What can hang from each mark
J_112: J_273 J_353 J_411 J_459 J_944 J_985
J_137: J_102 J_944
J_411: J_112
J_353: J_112 J_757
J_273: J_112 J_137
J_944: J_112 J_137
J_757: J_273 J_353 J_459

Known rows, with every way that one mark hangs from another
{J_353 {J_757 {J_273 {J_112 J_411} J_137} J_459}}: [-0.23  0.07  0.49 -0.27 -0.19 -0.15  0.02  0.03  0.09  0.07 -0.14 -0.01
  0.06 -0.08 -0.22  0.11  0.00  0.00  0.02  0.15 -0.08 -0.17]
{J_411 {J_112 J_944 J_985}}: [ 0.30 -0.04  0.19 -0.19  0.25 -0.08  0.23 -0.15  0.29  0.20 -0.17 -0.10
  0.01  0.08  0.06  0.06 -0.14  0.09  0.15  0.17 -0.07  0.02]
{J_112 J_459 J_944 J_985}: [ 0.31 -0.02  0.03 -0.31  0.23 -0.04  0.17 -0.28  0.44  0.15 -0.21 -0.03
  0.24 -0.15 -0.15  0.07 -0.12  0.31 -0.17  0.08 -0.34  0.13]
{J_353 {J_112 J_459 J_985} {J_757 {J_273 {J_137 J_944}}}}: [-0.01 -0.01  0.60 -0.27  0.07 -0.23  0.06 -0.01  0.28 -0.15 -0.23 -0.11
  0.08 -0.01 -0.15  0.14 -0.21  0.07 -0.06  0.17 -0.34 -0.04]
{J_353 J_757}: [-0.08 -0.08  0.24 -0.07  0.01 -0.19  0.06  0.01 -0.01  0.13 -0.04  0.05
  0.06  0.04  0.07  0.09 -0.17  0.01  0.04  0.08  0.01 -0.20]
{J_353 {J_757 {J_273 {J_112 J_411} {J_137 J_944}} J_459}}: [-0.22  0.03  0.51 -0.24 -0.15 -0.10  0.02  0.01  0.10  0.03 -0.10 -0.04
  0.09 -0.07 -0.29  0.11 -0.03 -0.02  0.08  0.15 -0.12 -0.20]
{J_757 J_273 J_353 J_459}: [-0.23  0.09  0.56 -0.27 -0.25 -0.17 -0.16 -0.01  0.33  0.05  0.11  0.07
 -0.14 -0.34 -0.21  0.06  0.07  0.19 -0.15  0.23 -0.10  0.19]
{J_273 {J_112 J_353 J_459 J_944 J_985} J_137}: [ 0.31  0.11  0.14 -0.57  0.19  0.02  0.16 -0.29  0.51  0.08 -0.29 -0.18
  0.25  0.02 -0.42  0.06  0.15  0.10 -0.14  0.08 -0.28  0.07]
{J_944 {J_112 {J_353 J_757}} J_137}: [ 0.09  0.10  0.25  0.08 -0.06 -0.17 -0.27 -0.04  0.14  0.14  0.11 -0.10
  0.03  0.23 -0.22  0.07 -0.15  0.07 -0.04 -0.02 -0.04  0.07]
{J_273 J_112}: [ 0.18  0.04  0.09 -0.24  0.01 -0.06  0.02 -0.08  0.08  0.14 -0.08 -0.06
  0.04  0.28 -0.01  0.03  0.03 -0.04  0.07  0.01  0.01 -0.14]
{J_137 J_102 {J_944 {J_112 J_353 J_411 J_985}}}: [ 0.12 -0.05  0.21 -0.02  0.32  0.33 -0.06 -0.13  0.18 -0.07  0.16 -0.05
  0.24  0.19 -0.39  0.12  0.00  0.14  0.28  0.05 -0.14  0.00]
{J_137 J_102 {J_944 J_112}}: [ 0.17 -0.13  0.12  0.07  0.30  0.26 -0.13 -0.09  0.04 -0.04  0.21 -0.05
  0.11  0.34 -0.34  0.07 -0.05  0.07  0.36  0.00  0.03 -0.10]
{J_353 {J_112 J_459 J_944}}: [ 0.19 -0.04  0.18 -0.22  0.14 -0.14  0.08 -0.05  0.32  0.06 -0.23 -0.04
  0.03  0.13 -0.02  0.05 -0.03  0.08 -0.08  0.00 -0.20 -0.10]
{J_944 J_112 J_137}: [ 0.19  0.10  0.08  0.10 -0.05 -0.16 -0.30 -0.09  0.04  0.16  0.03 -0.10
 -0.05  0.35 -0.13 -0.03 -0.14  0.03  0.08 -0.10  0.08  0.05]
{J_353 {J_112 J_459 J_985} J_757}: [ 0.04 -0.04  0.44 -0.14  0.07 -0.29  0.09  0.06  0.17 -0.03 -0.22 -0.07
  0.08  0.06  0.04  0.17 -0.21  0.11 -0.11  0.09 -0.30 -0.07]
{J_273 {J_112 J_411 J_944}}: [ 0.09  0.12  0.05 -0.37  0.02  0.06  0.10 -0.11  0.18  0.23 -0.23 -0.04
  0.20  0.15 -0.06  0.06  0.08 -0.01  0.09  0.03 -0.15 -0.24]
{J_411 {J_112 J_273 J_353 J_459 J_985}}: [ 0.31  0.02  0.34 -0.12  0.22 -0.09  0.20 -0.07  0.49  0.05  0.00  0.01
 -0.07 -0.11 -0.01  0.04 -0.10  0.26 -0.19  0.15 -0.16  0.21]
{J_353 {J_112 J_985} {J_757 J_459}}: [-0.06 -0.05  0.54 -0.08 -0.06 -0.27  0.02  0.03  0.13 -0.02 -0.20 -0.10
  0.06  0.05 -0.03  0.18 -0.17  0.03  0.04  0.13 -0.28 -0.04]
{J_273 {J_112 J_411 J_459 J_985} {J_137 J_944}}: [ 0.16  0.06  0.15 -0.42  0.18  0.09  0.18 -0.20  0.24 -0.04 -0.35 -0.15
  0.23  0.09 -0.39  0.00  0.16 -0.03  0.06 -0.04 -0.20 -0.15]
{J_137 J_102 {J_944 {J_112 J_273 J_353 J_411 J_985}}}: [ 0.15 -0.01  0.23  0.02  0.31  0.38 -0.12 -0.16  0.26 -0.10  0.19 -0.01
  0.23  0.13 -0.39  0.09 -0.05  0.17  0.27  0.08 -0.20  0.06]
{J_411 {J_112 J_353 J_459 J_944 J_985}}: [ 0.32 -0.02  0.26 -0.26  0.29 -0.09  0.30 -0.10  0.49  0.16 -0.09 -0.08
  0.05 -0.08 -0.09  0.11 -0.06  0.25 -0.15  0.16 -0.20  0.12]
{J_757 {J_273 {J_137 {J_944 {J_112 J_411}}}} J_353}: [-0.17  0.12  0.48 -0.36 -0.02 -0.04 -0.14 -0.09  0.31 -0.03 -0.01  0.00
 -0.06 -0.18 -0.26 -0.01  0.07  0.06  0.01  0.19 -0.06  0.07]
{J_273 {J_112 J_411 J_459 J_944} {J_137 J_102}}: [ 0.12  0.13  0.01 -0.56  0.19  0.18  0.17 -0.11  0.25  0.08 -0.34 -0.07
  0.25  0.14 -0.39  0.06  0.31  0.01  0.09 -0.04 -0.05 -0.25]
{J_353 {J_112 J_985}}: [ 0.20 -0.02  0.28 -0.16  0.13 -0.15  0.05 -0.13  0.22 -0.02 -0.22 -0.07
  0.01  0.21  0.12  0.04 -0.10 -0.01  0.08  0.06 -0.16  0.04]

Rows
[-0.06  0.16  0.25 -0.26  0.02  0.06  0.06 -0.10  0.63  0.14 -0.12  0.16
  0.34 -0.41 -0.31  0.12 -0.07  0.27 -0.35  0.07 -0.48 -0.05] : {J_112 J_273 {J_353 J_757} J_411 J_459 {J_944 J_137}}
[-0.02 -0.01  0.45 -0.04 -0.01 -0.21 -0.06  0.06  0.16 -0.02 -0.13  0.02
 -0.01  0.11  0.12  0.10 -0.24 -0.02  0.06  0.13 -0.19 -0.14] : {J_353 {J_112 J_273} J_757}
[ 0.15  0.08  0.34 -0.38  0.10 -0.09  0.08 -0.24  0.66  0.11 -0.07 -0.06
  0.36 -0.31 -0.37  0.21 -0.21  0.35 -0.34  0.19 -0.54  0.21] : {J_112 {J_353 {J_757 J_273}} J_459 {J_944 J_137} J_985}
[-0.18  0.17  0.54 -0.44 -0.08 -0.12 -0.09 -0.01  0.42  0.02 -0.10  0.04
 -0.03 -0.20 -0.02  0.09  0.02  0.10 -0.08  0.25 -0.24  0.04] : {J_757 J_273 {J_353 {J_112 J_411 J_944}}}
[ 0.31  0.01  0.24 -0.23  0.27  0.00  0.18 -0.17  0.45  0.16 -0.05 -0.11
  0.11  0.08 -0.12  0.14 -0.08  0.11  0.11  0.17 -0.12  0.10] : {J_411 {J_112 J_353 {J_944 {J_137 J_102}} J_985}}
[ 0.29 -0.02  0.27 -0.23  0.27 -0.05  0.25 -0.17  0.44  0.18 -0.09 -0.09
  0.05  0.00 -0.02  0.10 -0.08  0.14  0.03  0.21 -0.14  0.11] : {J_411 {J_112 J_353 J_944 J_985}}
[ 0.33  0.00  0.22 -0.25  0.29 -0.04  0.22 -0.11  0.50  0.14 -0.05 -0.10
  0.10 -0.01 -0.19  0.14 -0.06  0.22 -0.07  0.12 -0.17  0.11] : {J_411 {J_112 J_353 J_459 {J_944 {J_137 J_102}} J_985}}
[ 0.11 -0.01  0.33 -0.22  0.14 -0.15  0.19 -0.10  0.41  0.04 -0.01  0.02
  0.21 -0.25 -0.15  0.17 -0.11  0.33 -0.39  0.12 -0.34  0.19] : {J_112 {J_353 J_757} J_459 J_985}
[ 0.30  0.05  0.14 -0.11  0.14 -0.04  0.03 -0.23  0.44  0.00 -0.08  0.10
  0.08 -0.19 -0.03 -0.03 -0.18  0.32 -0.23  0.07 -0.28  0.26] : {J_112 J_273 J_459 J_985}
[ 0.00 -0.01  0.43 -0.05  0.00 -0.25 -0.02  0.11  0.21 -0.05 -0.13  0.03
 -0.02  0.03  0.05  0.10 -0.21  0.09 -0.13  0.09 -0.25 -0.13] : {J_353 {J_112 J_273 J_459} J_757}
[ 0.29  0.02  0.02 -0.26  0.15 -0.02  0.01 -0.40  0.39  0.19 -0.21 -0.08
  0.28  0.03 -0.14  0.06 -0.20  0.09  0.13  0.09 -0.26  0.10] : {J_112 {J_944 J_137} J_985}
[ 0.12 -0.14  0.08 -0.21  0.31  0.17  0.07 -0.23  0.13 -0.07 -0.09 -0.02
  0.11  0.22 -0.35 -0.03  0.12 -0.13  0.35 -0.02  0.16 -0.17] : {J_273 {J_137 J_102 J_944}}
[ 0.35  0.10  0.17 -0.41  0.34  0.22  0.10 -0.39  0.82 -0.02 -0.12  0.04
  0.32 -0.33 -0.45  0.07  0.00  0.38 -0.24  0.18 -0.45  0.34] : {J_112 {J_273 {J_137 J_102}} J_353 J_459 J_944 J_985}
[ 0.08  0.10  0.21 -0.21  0.18  0.18  0.08 -0.34  0.37 -0.06 -0.30  0.09
  0.21 -0.17 -0.14 -0.08 -0.04  0.03  0.15  0.08 -0.24  0.06] : {J_112 {J_273 {J_137 J_944}} J_411 J_985}
[ 0.19 -0.02 -0.04 -0.21  0.15  0.07 -0.03 -0.24  0.27  0.19 -0.08  0.00
  0.21  0.15 -0.19  0.07 -0.06  0.02  0.20  0.01 -0.03 -0.11] : {J_112 {J_944 {J_137 J_102}}}
[ 0.03  0.13  0.06 -0.22  0.08  0.17  0.05 -0.22  0.40  0.18 -0.23  0.19
  0.20 -0.19 -0.01 -0.03 -0.04  0.11  0.06  0.09 -0.23 -0.10] : {J_112 J_273 J_411 J_944}
[ 0.24  0.08  0.02 -0.31  0.01 -0.03 -0.03 -0.18  0.22  0.22 -0.14 -0.13
  0.16  0.27 -0.14  0.06 -0.03 -0.04  0.12  0.02 -0.11 -0.16] : {J_273 {J_112 {J_944 J_137}}}
[ 0.02  0.20  0.43 -0.53 -0.07 -0.10 -0.10 -0.10  0.48  0.08 -0.01 -0.06
  0.06 -0.23 -0.18  0.12 -0.02  0.26 -0.20  0.28 -0.33  0.19] : {J_757 {J_273 {J_112 J_459 J_944 J_985}} J_353}
[-0.14  0.17  0.33 -0.20 -0.08  0.10 -0.02 -0.16  0.56  0.16 -0.10  0.14
  0.33 -0.35 -0.31  0.13 -0.06  0.13 -0.11  0.14 -0.42 -0.04] : {J_112 J_273 {J_353 {J_757 J_459}} J_411 {J_944 J_137}}
[ 0.19  0.24  0.11  0.02  0.06  0.09 -0.26 -0.08  0.25  0.02 -0.01 -0.01
  0.13  0.12 -0.27  0.03 -0.10  0.27  0.00 -0.07 -0.18  0.18] : {J_944 {J_112 J_273 J_411 J_459 J_985} {J_137 J_102}}
[ 0.28 -0.05  0.23 -0.13  0.22 -0.18  0.26 -0.02  0.23  0.11 -0.11 -0.06
 -0.10  0.05  0.08  0.04 -0.08  0.16 -0.05  0.07 -0.01  0.05] : {J_411 {J_112 J_459 J_985}}
[ 0.14  0.15  0.20 -0.38  0.06  0.00  0.18 -0.08  0.33  0.09 -0.15 -0.04
  0.22 -0.02 -0.14  0.10  0.12  0.17 -0.24  0.03 -0.29  0.02] : {J_273 {J_112 J_353 J_411 J_459 J_985}}
[-0.23  0.10  0.54 -0.39 -0.14 -0.05 -0.14 -0.04  0.34 -0.04  0.04  0.05
 -0.10 -0.29 -0.40  0.05  0.21  0.13 -0.02  0.21  0.01  0.17] : {J_757 {J_273 {J_137 J_102}} J_353 J_459}
[ 0.14 -0.05  0.20 -0.03  0.33  0.31 -0.02 -0.09  0.22 -0.08  0.16 -0.04
  0.23  0.13 -0.43  0.12  0.02  0.22  0.14  0.01 -0.19  0.01] : {J_137 J_102 {J_944 {J_112 J_353 J_411 J_459 J_985}}}
[ 0.36  0.02  0.20 -0.23  0.28 -0.05  0.20 -0.17  0.48  0.10 -0.23 -0.06
 -0.01 -0.07 -0.09  0.00 -0.11  0.19 -0.01  0.15 -0.15  0.10] : {J_411 {J_112 {J_273 J_137} J_459 J_944 J_985}}
[ 0.17  0.16  0.09 -0.30  0.17  0.13  0.15 -0.27  0.58  0.11 -0.30  0.13
  0.31 -0.38 -0.11  0.02 -0.10  0.36 -0.20  0.10 -0.50  0.12] : {J_112 J_273 J_411 J_459 J_944 J_985}
[ 0.35  0.10  0.05 -0.20  0.19  0.17 -0.12 -0.43  0.54  0.09 -0.11  0.02
  0.30 -0.03 -0.20  0.06 -0.25  0.18  0.19  0.16 -0.34  0.20] : {J_112 J_273 {J_944 {J_137 J_102}} J_985}
[ 0.32  0.17  0.13  0.09 -0.01 -0.12 -0.32 -0.16  0.29  0.07  0.01 -0.08
  0.01  0.14 -0.21 -0.03 -0.24  0.25 -0.11 -0.05 -0.19  0.29] : {J_944 {J_112 J_273 J_459 J_985} J_137}
[ 0.15  0.26  0.24  0.02 -0.03  0.01 -0.27 -0.19  0.36  0.08 -0.01 -0.02
  0.12  0.06 -0.20  0.00 -0.13  0.17 -0.05  0.01 -0.25  0.27] : {J_944 {J_112 J_273 J_353 J_411 J_985} J_137}
[ 0.32  0.19  0.18  0.03  0.10  0.06 -0.31 -0.14  0.41 -0.01  0.17 -0.05
  0.11  0.12 -0.38  0.07 -0.13  0.33 -0.12  0.00 -0.22  0.36] : {J_944 {J_112 J_273 J_353 J_459 J_985} {J_137 J_102}}
[ 0.33  0.08  0.05 -0.38  0.11 -0.03  0.09 -0.19  0.33  0.16 -0.19 -0.13
  0.22  0.09 -0.16  0.10 -0.04  0.18 -0.09  0.07 -0.30  0.01] : {J_273 {J_112 J_459 J_944 J_985}}
